Each row was made from one walk, in order. Every step used is in the known rows, and no mark comes twice. Write each row's walk.
(in the rows, 128 means zero)
Known rows:
zufa roda tuvif: [113 120 145 142  69 115 133 140 125 145  97 117 144 102 125 153 157 103
 120 154 160 118 111 140 137 118 128 125 174 156 154  87 109  96  92 138
 144 134 146 138 113 164 143 122 143 109 140 100 127 113 119 127 154 114]
daka gazoz pige visi mosi: [167 108  85 105  80 172 172 123 115 154 157  80  93 107 134 105 108 110
 157 148 121 136 134 132 168 144 176 127 167 131 140 135 117 129 118 121
 187 134 122 111 122 121 106 119 132 158  86  98 180 144 123 155 145 135]
kovuv tuvif laked: [120 133 138 138 121 149  84 119 127 133 132  85 111 125 132 150 122 115
 141 163 116 118 120 137 132 144 113 132  99 114 132 112 137 121 101 101
 112 139 142 131 151 101 134 126 114 138 119 114 119 126 144 128 148 114]
puvu gazoz pige: [122 113 149 122 126 124 144 152 147 153  88 125 139 115 156 149  90  96
 150 130 128 158 111 137 128 175 162 111 124 120 116 109 116 128 102 145
 114 133 129 132 148 131 114 108  77 148 123 104 138 147 106 145 130 107]
sunovu kovuv: [129 109 120 131 137 163 140 121 136 115 138 134 108 138 124 116 120 163
 158 135 131 157 150 124 119 109 128 147 127 117 136 159 140 127 157 142
 119 131 106 131 131 127 111 132 127 136 154 117 135 134 109 146 156 151]
kovuv tuvif roda: [ 99 126 138 126 103 162 120 130 140 148 136  95 123 135 144 148 125 128
 182 149  86 124 118 143 143 156  90 133  90 139 141  88 138 117  92 123
 101 127 103 135 137  89 134 115 125 142 111 108 100 110 168 147 168 121]
zufa roda daka gazoz puvu: [186 108 118 137  82 121 145  93 100 175 112  84 148  71 126 139 137  71
 151 198 178 164  93 151 125 161 110 127 144 130 148 144 150  83 137 131
 117 149 106 132  96 157 109 106 135 125 151 104 161 117  83 171 133 152]
daka roda laked tuvif kovuv: [148 118 135 161 111 147 127 154  98 142 106 125 156 124  99 113 106 146
 150 136 128 102 153  73 120 154 103 122 183  66 129 132 100 145 116 126
 123  65 114 111 122 163 169 107 136 144 162  92 148 102 158 101 115 121]
laked roda daka: [134 126  99 150 142 129 117 136 101 124 125 121 149 122 118 132 100 122
 135 145 141 160 130 118 123 176  95 106 127  83 128 111 138 103 124  90
  82 105  99 144 138 101 122  96 141 142 127 136 121 127 106 133 109 124]
gazoz pige visi: [151 107 104 125 111 134 141 153 138 156 125 110 108 118 154 131 103 109
 145 124 132 148 124 143 143 141 188 108 141 109 111 113 111 154  96 142
 138 135 147 107 138 117 140 107 114 161 103  88 149 132 127 144 133 132]
zufa roda laked tuvif: [166 140 140 169  75 138 124 149 100 151  83  93 134  92 119 143 132 134
 134 178 159 119 141 106 110 108 127 134 176 126 158  90 123  98  80 121
 113 108 136 110 131 149 146 130 115 154 138  84 164  94 122 111 117 117]
visi pige: [148 132 149 122 110 140 124 154 135 140 136 124 124 140 111 124 131 130
 124 111 107 120 126 128 124 148 112 132 147 131 138 113 127 137 127 134
 148 113 122 119 122 105 119 152 138 103 124 126 121 152 137 134 121 155]
zufa gatug: [141 154 144 160 118 112 124 152 103 125 140 139 103 120 113 113 151 114
 136 124 150 148 136 130 125 134 107 144 125 104 143 140 118 146 118 127
 104 142 118 111 115 133 117 104 121 141 116 106 127 125 116 158 128 139]
puvu gazoz daka roda laked: [115 127 104 144 100 120 161 146 139 142  76 127 160  73 109 134 123 114
 170 107 141 121 137 105 108 158 124 138 151  73 115 141 149 132 115  92
 128  97 135 137 106 187 126  58 121 133 127 121 189 100  86 171 124  83]
gatug mosi zufa roda tuvif kovuv: [106 103 135 164  57 143 143 182  92 112 105 181 162 106 147 166 127 132
 154 158 142 122 109 146 161 117  95 142 184 124 169 133  99  56 132 140
  99 118 112 100  81 174 158 118 141 135 184  83  84 148 138 139 152 119]
tuvif kovuv: [110 115 132 123 126 146 125 144 120 109 134 142 137 167 123 132 124 140
 131 118 104  97 133 127 147 157 118 119 128 113 121 136 117 144 127 157
 108 119 113 115 114 133 148 130 139 131 154 114  97 126 148 117 143 137]
zufa roda: [140 135 140 133  98 124 132 123 102 129 114 110 132 118 115 144 145 101
 136 157 155 128 133 139 132 126 135 132 154 145 155 107 130 106 116 139
 116 139 123 110 111 155 133 137 130 133 154 105 130 128 110 132 144 138]
kovuv tuvif laked roda daka: [124 133 109 161 138 149  74 126  94 128 130  78 131 121 116 155  93 110
 148 180 126 146 119 124 124 191  80 109  97  74 129  94 147  95  94  66
  68 112 109 149 160  71 127  94 128 154 114 120 116 122 122 132 131 109]
puvu gazoz daka roda: [112 125 110 128 116 102 158 113 126 140 105 146 165  94 112 115 126  90
 176 107 144 154 121  97 137 165 130 123 138  91 107 132 129 132 116 108
 139 122 126 145 106 188 114  92 126 115 137 118 160 125  84 172 124 100]
gazoz puvu: [143 111 155 137 119 130 119 115 125 142 111 141 138 101 157 145 113 102
 141 140 154 149 110 112 132 137 108 136 130 130 125 145 140 143 131 146
 135 141 156 140 124 138 132 124 110 113 148 113 139 118 134 150 107 152]
daka roda: [136 127 130 132 136 120 139 113 104 140 135 129 144 112 104 108 130 100
 152 129 148 141 144 103 127 138 126 129 155 100 133 138 119 135 152 120
 146 111 114 132 114 165 134 118 138 121 147 128 146 139 123 130 124 137]
sunovu kovuv tuvif laked roda daka: [124 117  98 168 144 188  85 119 102 117 138  87 111 134 113 140  85 140
 179 183 129 177 140 119 111 170  81 126  94  64 134 126 162  98 124  76
  63 119  87 153 163  74 110 103 133 158 139 112 125 129 101 148 159 133]
pige visi mosi: [132 134  94 138  86 173 148 131 114  94 148 125  99 140 133 121 127 135
 128 126 112 128 146 111 172 117 148 135 162 144 134 135 128 133 106 113
 150 150 144 129 106 120 122 129 154 124 115  88 148 137 126 135 131 143]
daka roda tuvif: [114 112 131 136 109 106 140 133 132 155 113 138 156  89 114 119 136 101
 134 126 152 129 120 101 130 132 113 121 177 109 132 122 100 126 125 116
 171 103 136 157 122 172 143  96 148  95 135 126 140 122 135 126 136 114]
pige visi mosi zufa roda: [143 134 119 144  36 173 144 151  73  98 148 150 110 109 133 144 133 119
 140 156 144 123 143 108 186  98 144 149 189 169 171 135 118  69 112 132
 103 155 132 116  78 153 138 144 139 147 145  70 158 155 100 164 136 147]
kovuv tuvif: [117 128 130 122 115 144 115 119 132 154 124 100 116 134 141 144 122 113
 147 148 122 134 111 147 138 130  99 142 112 139 133  98 136 119 108 117
 116 142 124 144 138 109 143 126 111 144 108 124  99 114 153 137 151 117]
gatug mosi zufa: [136 128 120 151 118 139 140 153 102 116 129 177 144  91 153 139 102 147
 164 146 133 160 123 134 133  92 102 156 142 110 149 165 128  69 169 102
 101 124 115 105 106 131 120 119 114 150 147 129 116 169 128 149 115 123]
laked roda: [121 124 130 143 134 135 113 117  95 116 138 131 138 132 126 134 108 137
 142 144 143 137 141 102 138 151 106 117 145 100 145  99 118 119 123 111
 109 102 125 143 143 115 134 130 135 140 142 140 133 118 133 124 116 123]
roda zufa gatug: [142 136 147 177 137  88 132 181  99 137 136 136  99 118  97 119 143 120
 154 114 139 164 134 136 171 142  88 143 123  97 115 144 142 133 101 111
  74 131 123 118 125 134 108  81 149 145 154 112 133 116 121 172 130 137]
gatug mosi: [141 129 104 151 138 133 147 133 116 105 117 135 132 113 137 131 114 135
 159 148 131 167 134 148 123 106 116 151 142 104 136 142 145 107 153 101
 139 132 119  96 117 128 116 113 127 139 141 119 111 150 135 119 118 127]
roda zufa: [127 111 135 146 145 103 130 158 118 140 130 129 128 125 112 133 121 131
 143 116 121 144 130 135 175 137 109 127 132 120 100 135 150 113 111 111
  96 119 129 137 133 132 121 105 152 133 163 127 135 122 132 138 123 121]
sunovu kovuv tuvif laked roda: [112 113 128 158 138 190  84 105  99 112 152  94  98 142 129 140  89 150
 186 179 126 155 157 106 126 146  92 141 118  80 151 116 142 111 121  99
  89 119 114 151 171  89 121 133 125 155 156 113 134 128 127 139 163 132]
kovuv tuvif laked roda daka gazoz: [147 119  90 146 126 152  98  97  92 154 155  52 125 110 112 129 110 114
 157 205 123 137 112 129 128 190  86 110 108  72 142 102 139  76 109  57
  90 104  88 156 159  76 111  96 142 154 113 136 141 117 115 139 148 104]
pige visi: [133 121  98 138 108 130 139 138 135 116 141 124 111 142 143 129 137 139
 123 127 121 133 134 124 147 120 161 119 146 117 123 126 119 139  97 130
 118 142 150 134 117 122 138 114 145 129 133  95 144 121 129 129 136 131]
sunovu kovuv tuvif laked: [119 118 128 140 129 185  96 113 128 121 142  89  90 136 125 134 110 146
 174 166 115 150 140 130 123 124 112 148  97 109 137 142 153 120 129 116
 106 145 114 137 153 101 117 132 118 142 145 104 129 130 123 144 177 137]
visi mosi: [126 141 123 126 106 166 135 125 109  98 135 128 116 127 120 121 114 126
 134 128 117 126 142 112 151 123 115 147 143 158 142 139 144 120 137 111
 156 136 126 126 115 125 114 145 135 126 112 122 131 144 129 129 124 141]
daka gazoz: [149 115 110 110 118 129 151 101 126 155 157 101 124 113 119 108 142 128
 135 152 125 117 123 130 132 131 132 129 137 125 142 135 118 111 142 121
 149 121 106 132 126 133 113 128 142 131 125 143 153 125 124 134 142 120]
mosi pige: [135 147 124 115 123 122 139 138 142 165 126 105 133 126 143 141 109 126
 140 136 128 121 142 133 108 117 159 136 125 142 132 119 154 131 135 129
 126 135 143  94 142 142 106 124  97 135  84 127 124 139 117 126 131 124]
gazoz pige visi mosi gatug: [165 120 124 132  98 173 162 158 100 132 150 109  89 125 163 125 107 111
 164 109 145 139 154 128 167 127 187 131 160 156 120 136 109 165 104 142
 136 132 129  94  94 105 105 105 111 162  81  85 161 143 104 166 132 145]
pige visi mosi gatug: [153 134 117 145  92 175 158 139  94  90 170 126  91 146 152 114 140 136
 144 112 135 125 161 114 176 105 161 141 166 168 131 145 114 152 104 129
 124 142 131 119  69 106 109 118 143 132 103  89 158 133 104 155 133 140]
kovuv tuvif laked roda: [113 128 135 152 133 155  72 109  86 123 143  88 120 130 131 154 102 120
 156 175 129 125 135 107 138 167  93 121 114  86 148  86 129 107  90  85
  95 114 135 144 162  86 141 130 121 151 131 124 122 117 147 121 133 112]
tuvif laked roda zufa mosi: [147 121 108 176 142 118 100 121  90  96 137 108 148 114  98 143 101 142
 181 161 143 129 149 114 167 173 104 132 160  72 125 116 167  94 115  49
  71  97 111 125 174 112 124 106 168 142 204 138 146 131 133 132 117 102]
roda tuvif laked: [106 120 131 151 112 121 101 145 142 128 118 117 131 101 133 141 135 127
 107 135 124  98 112 115 126 136 132 115 136 118 124 120 108 123  89 108
 153 117 168 143 144 131 131 113 148  96 127 112 143 122 128 113 136 102]

Write each row's walk:
[ 88 118 113 151 104  97 128 132 142 141  92 136 170  69 116 133 131  87
 156 112 142 122 110  85 133 173 131 111 148  77 105 128 110 126  78  86
 162 111 166 160 120 184 116  74 144  85 135 103 178 117  87 158 135  77] => puvu gazoz daka roda tuvif laked
[124 127 134 157 146 139  87 120  85  98 151 120 133 124 120 138 106 133
 140 151 134 119 152  88 130 162 120 107 136  73 138 112 118 122 111  98
 108  96 144 130 155 107 126 129 139 135 148 128 155 130 120 113 115 122] => tuvif laked roda
[108 114  96 146 115 194 131 138 152 137 134  87 115 133 127 134 110 155
 203 159  86 176 123 151 111 159  81 134  72 115 127 129 170 103 129 117
  67 131  52 146 133  73 103  90 136 153 120  93 102 127 121 176 194 147] => sunovu kovuv tuvif roda daka
[164 118 131 187 147 120 112 132  75  96 157 106 136 118 117 138 117 150
 192 144 164 124 165 113 171 159 117 136 161  95 123 127 150 111 115  70
  43  86  96 112 133 100 110  90 159 147 192 142 154 124 111 149 119  98] => tuvif laked roda zufa mosi gatug
[154 131 131 166 109 141 116 153 127 155  93 111 130 103 131 132 112 159
 124 147 134 119 140  97 104 114 116 133 153 110 133 115 116 123  93 107
 125  92 137 124 149 120 142 115 113 150 116 106 163  97 140 105 107 105] => roda laked tuvif
[173 102 104 132 115 127 142 100 127 173 123 103 142  78 142 123 118  97
 140 165 148 158  87 138 120 164 102 124 116 116 123 166 150 110 145 116
 129 136 112 151 118 128 101  96 131 119 128 124 158 119 103 167 119 147] => roda daka gazoz puvu
[ 96 102 139 133 105 127 138 146 123 136 121 151 164 129 107 124 133 111
 140 116 132 103 125 103 147 160 107 111 178  98 121 132  89 143 122 145
 151  93 121 145 108 181 166 103 161  98 162 105 109 119 154 116 146 119] => daka roda tuvif kovuv
[174 109  90 140 142 136 113 122  94 166 146  63 135  84 112 125  80  99
 155 179 138 147 119 128 112 214 139  90 119  50 126 121 123  99 125  82
 121  82  94 113 170  91  96  88 130 174 102 134 177 141  93 144 119 117] => tuvif laked roda daka gazoz pige
[146 118 104 147 127 106 144 134 136 125 115 118 144 116 105 132 127 140
 168 138 134 141 128 153 167 139 110 151 149 123 111 133 174 100 134  86
  88 126  99 125 145 133 125 103 157 132 184 135 123 131 140 144 132 104] => roda zufa mosi
[125 136 110 138  94 137 144 144 161 183 121  61 146 119 135 162 105 140
 234 169  96 128 134 171 159 155 108 163 109 145 131  84 210  88 106  83
  59 132  90 100 164 108 116  83 126 153 121 115  90 124 169 168 173  95] => kovuv tuvif roda zufa mosi pige
[146 119 139 140  92 167 174 165 114 118 130 126 100 132 178 136 103 105
 163 114 134 153 146 122 174 148 194 124 164 159 119 128 106 150  77 142
 109 145 130 123  91 108  95  97  92 151 101  66 169 151  83 166 136 118] => puvu gazoz pige visi mosi gatug
[151  99 108 140 100 144 143 109 133 169 142  96 151  77 137 126 122 112
 178 167 115 149  93 135 124 188  96 117  99 110 129 153 149 108 133 123
 114 120  91 141 112 110 101  84 144 121 127 113 155 114 115 178 138 155] => tuvif roda daka gazoz puvu
[137 113 135 163 104 143 141 143 126 148 145  83 127 126 136 150 139 144
 233 146 114 132 133 169 183 153  89 161 114 154 124 103 168 108  99  96
  37 115  59 124 117  87 117  75 141 152 155 123 105 103 159 182 172  99] => kovuv tuvif roda zufa mosi gatug
[146 152 103 139 135 129 156 140 127 146 116 113 141 114 150 140  94 135
 172 156 129 157 149 153 102  95 146 157 136 116 140 129 169 112 161 102
 139 142 133  63 127 136  93 112  95 142  96 122 111 161 124 120 122 122] => gatug mosi pige
[152 137 106 165 135 112 113 136 106 133 133  85 149 112 112 154  83 147
 193 170 142 119 166 116 149 163 135 142 156  83 126 108 189  88 122  56
  68 106 127  90 185 125 102 100 136 147 163 140 143 143 126 131 123  93] => tuvif laked roda zufa mosi pige
[170 126  92 128  87 120 156 115 103 161 127  72 139  96  97 121 153  97
 135 187 149 144 109 164 119 151 127 120 143 128 153 128 138  70 138 112
 116 132  76 121 103 149 104 107 151 140 131 116 150 126  77 151 152 132] => zufa roda daka gazoz
[114 111 122 130 126 179 126 114 141 139 130 107  96 144 132 132 113 146
 175 157 125 166 133 139 128 109 100 156 110 130 138 131 148 119 140 130
 110 150  96 148 140 110 124 132 115 148 137 114 109 125 135 157 179 138] => sunovu kovuv tuvif
[186 108 108 119  75 125 152 151  96 205 119  98 147  53 123 135 108  78
 159 182 166 153  93 165 124 161 143 119 140 124 154 140 116  40 151 129
  90 113  71 102 113 153 113  99 107 190 112 117 160 153  74 189 145 130] => mosi zufa roda daka gazoz pige
[103 129 135 146  87 181 121 160 151 151 108  72 117 111 138 168 124 155
 176 151  86  92 130 148 119 149  88 149  97 120 146  92 158 121  99 109
  87 109 113 130 133  90 150  81 123 161  97 106 129  86 169 147 166 103] => kovuv tuvif roda laked
[168  94 109 144 121 133 128  88  97 160 137 107 150  86 140 128  96 103
 154 184 158 168 101 110 126 185  82 115 141  86 138 137 140  99 140 101
 109 111 104 163 132 116 110  97 137 131 137 137 165 115 107 159 105 140] => laked roda daka gazoz puvu
[132 128 104 137  68 178 142 155  99 101 152 166 105 117 144 129 116 145
 133 130 113 122 137  95 184 104 137 142 162 154 143 161 114  91 124 118
 111 140 134 132  89 124 131 131 142 141 118  94 149 158 120 160 126 138] => pige visi mosi zufa
[131 112 144 175 128 117 121 158 114 160 134 120 144 119 121 121 110 153
 185 133  89 152 130  91 178 157  96 110 124 114 106 105 119 105  59 112
  89  88 112 135 153 110 113 119 160 135 166  90 141 110 152 126 121 128] => laked tuvif roda zufa
[152 130 144 164  69 153 118 161  94 133  90 107 144 134 111 147 125 146
 134 166 139  85 145 110 127 141 116 130 174 113 152  97 110 118  82 147
  95  96 120  94 120 152 171 130 130 153 162  68 136  92 142 101 130 122] => zufa roda laked tuvif kovuv
[161 116  79 125 121 125 150 114 130 162 142  92 137 109 108 109 134 123
 127 157 123 141 105 151 114 158 121 119 118 112 124 148 136  93 143 100
 121 118  84 137 121 120  98  96 149 134 107 140 148 128  98 147 140 120] => roda daka gazoz
[166 116 128 160 130 111 154 141 119 127 136 120 136 121 127 128 142 145
 180 125 156 133 143 153 170 126 128 154 155 145 109 145 158 116 132 101
  64 115  84 110 108 124 110  88 147 138 172 142 130 127 118 161 132 106] => roda zufa mosi gatug
[144 130 125 146 120 133 143 145 115 139 105 107 140  85  97 124 126 127
 147 132 145 110 151 110 106 130 116 147 165  84 135 146 141 133 155 104
 135  89 125 125 120 163 149  80 130 140 135 128 177 114 126 130 124 117] => daka roda laked
[119 129 100 144 119 140 132 155 140 131 127 110 143 119 118 131 124 136
 154 130  92 141 118 139 117 175 110 111  91 113 120 126 148 114 114 110
  88 109  81 123 123  96 110  86 151 131 112 106 120 129 116 147 142 137] => tuvif roda daka
[133 159 122 110 103 161 145 131 121 141 131 103 122 122 134 136 100 123
 155 140 115 116 154 115 130 113 148 154 140 168 141 126 164 120 148 114
 157 147 139  87 129 137  91 142 103 129  69 120 127 153 119 134 129 135] => visi mosi pige
[167 115  94 151 127  92 167 118 103 152 135 127 162  80  95 100 144 109
 230  95 186 146 143 131 171 141 121 155 165 101  90 158 161 135 143  79
 107  93  80  96  86 173 112  58 164 140 162 151 157 113  98 201 123 102] => gazoz daka roda zufa mosi gatug
[119  99 106 156 105 180 144 128 153 133 134  91 119 131 116 140 115 173
 252 167  95 169 141 161 168 146  80 170 115 125 129 125 197  89 129  95
  50 131  46 138 155  93 114  96 156 156 194 106 100 124 159 186 201 122] => sunovu kovuv tuvif roda zufa mosi
[119 127 145 157  81 116 106 142 115 130 105  97 133  88 119 158 154 101
 117 165 153 100 114 126 130 131 141 116 159 134 150 103 112 101  81 123
 141 128 159 127 127 154 137 126 150 103 149  88 148 116 112 117 149 113] => zufa roda tuvif laked
[127 119 116 130  86 167 164 158 130 116 107 124 108 123 158 139  87 101
 150 130 114 156 129 121 169 159 180 121 159 137 122 115 122 130  83 130
 135 154 145 136 127 121 107 107  99 143 113  64 157 154 105 151 137 118] => puvu gazoz pige visi mosi
[142 137 136 148  83 145 136 156 111 131  88  88 128  95 111 160 142 128
 131 160 153  95 143 145 111 116 128 147 162 129 162 110 152 104 119 126
 104 120 131 104 110 160 150 103 128 151 139 104 165 101 110 133 144 118] => zufa roda laked
[163  98 138 123 109 133 143  85 122 166 141 115 133  88 151 127 126 104
 147 164 149 138 106 125 137 138 112 136 141 129 140 154 128 124 144 137
 152 136 134 147 116 146 115 126 124 114 147 129 167 114 128 157 122 145] => daka gazoz puvu
[147 122 104 119  93 172 146 147 120 131 129 110  97 116 145 126  92 107
 152 126 121 145 138 126 166 137 176 124 157 135 122 124 124 149 104 130
 165 143 141 103 126 117 121 121 118 160  92  82 153 146 126 146 130 145] => gazoz pige visi mosi
[140 122 134 161 100 161 115 167 122 133 103 120 138 141 123 132 107 171
 125 134 108  89 143  99 121 146 107 123 151  93 125 123 108 135  91 136
 106  82 123 111 139 124 165 118 130 151 138  87 133  92 158  97 119 112] => roda laked tuvif kovuv
[142 132 144 152  62 147 129 178  97 136  94 133 134  70 129 169 132 142
 131 154 159  89 135 130 123 106 119 157 159 134 171 137 129  63 140 130
  66 110 125 115  97 164 158 107 114 170 143 108 168 121 104 163 137 114] => mosi zufa roda laked
[177  95  59 132 115 135 151 131 109 173 147  77 125 102 133 117  88 108
 157 161 143 169 118 136 136 189 160  84 150  64 126 103 112 108 107  98
 113 103 101 131 150  93 111  75 138 176  97 109 173 126 101 149 132 123] => laked roda daka gazoz pige visi
[142 130 107 167 116 135 122 146 124 152 118 113 154 117 123 115 113 142
 159 148  95 163 116 102 113 173 105  95 105 111 116 106 117 107  80 108
  98  98  83 126 146  88 105 108 142 138 115  88 124 124 123 129 117 136] => laked tuvif roda daka
[117 111 113 147  98 144 135 130 149 146 123  87 136 119 117 154 124 139
 220 160  96 137 121 166 179 164  77 153 111 135 126  92 184  88  98  82
  62 123  69 134 149  95 135  88 151 145 163 120  90 113 179 167 172 101] => kovuv tuvif roda zufa mosi
[158 139 131 197 155  84 158 172  62 130 139 146 124  84  83 105 129 103
 209 133 165 221 156 132 160 129  73 160 168  39 127 166 150 119 149  73
 110 116 100  93 105 171 101  54 158 147 187 108 135 145 127 168 117 145] => daka roda zufa gatug mosi
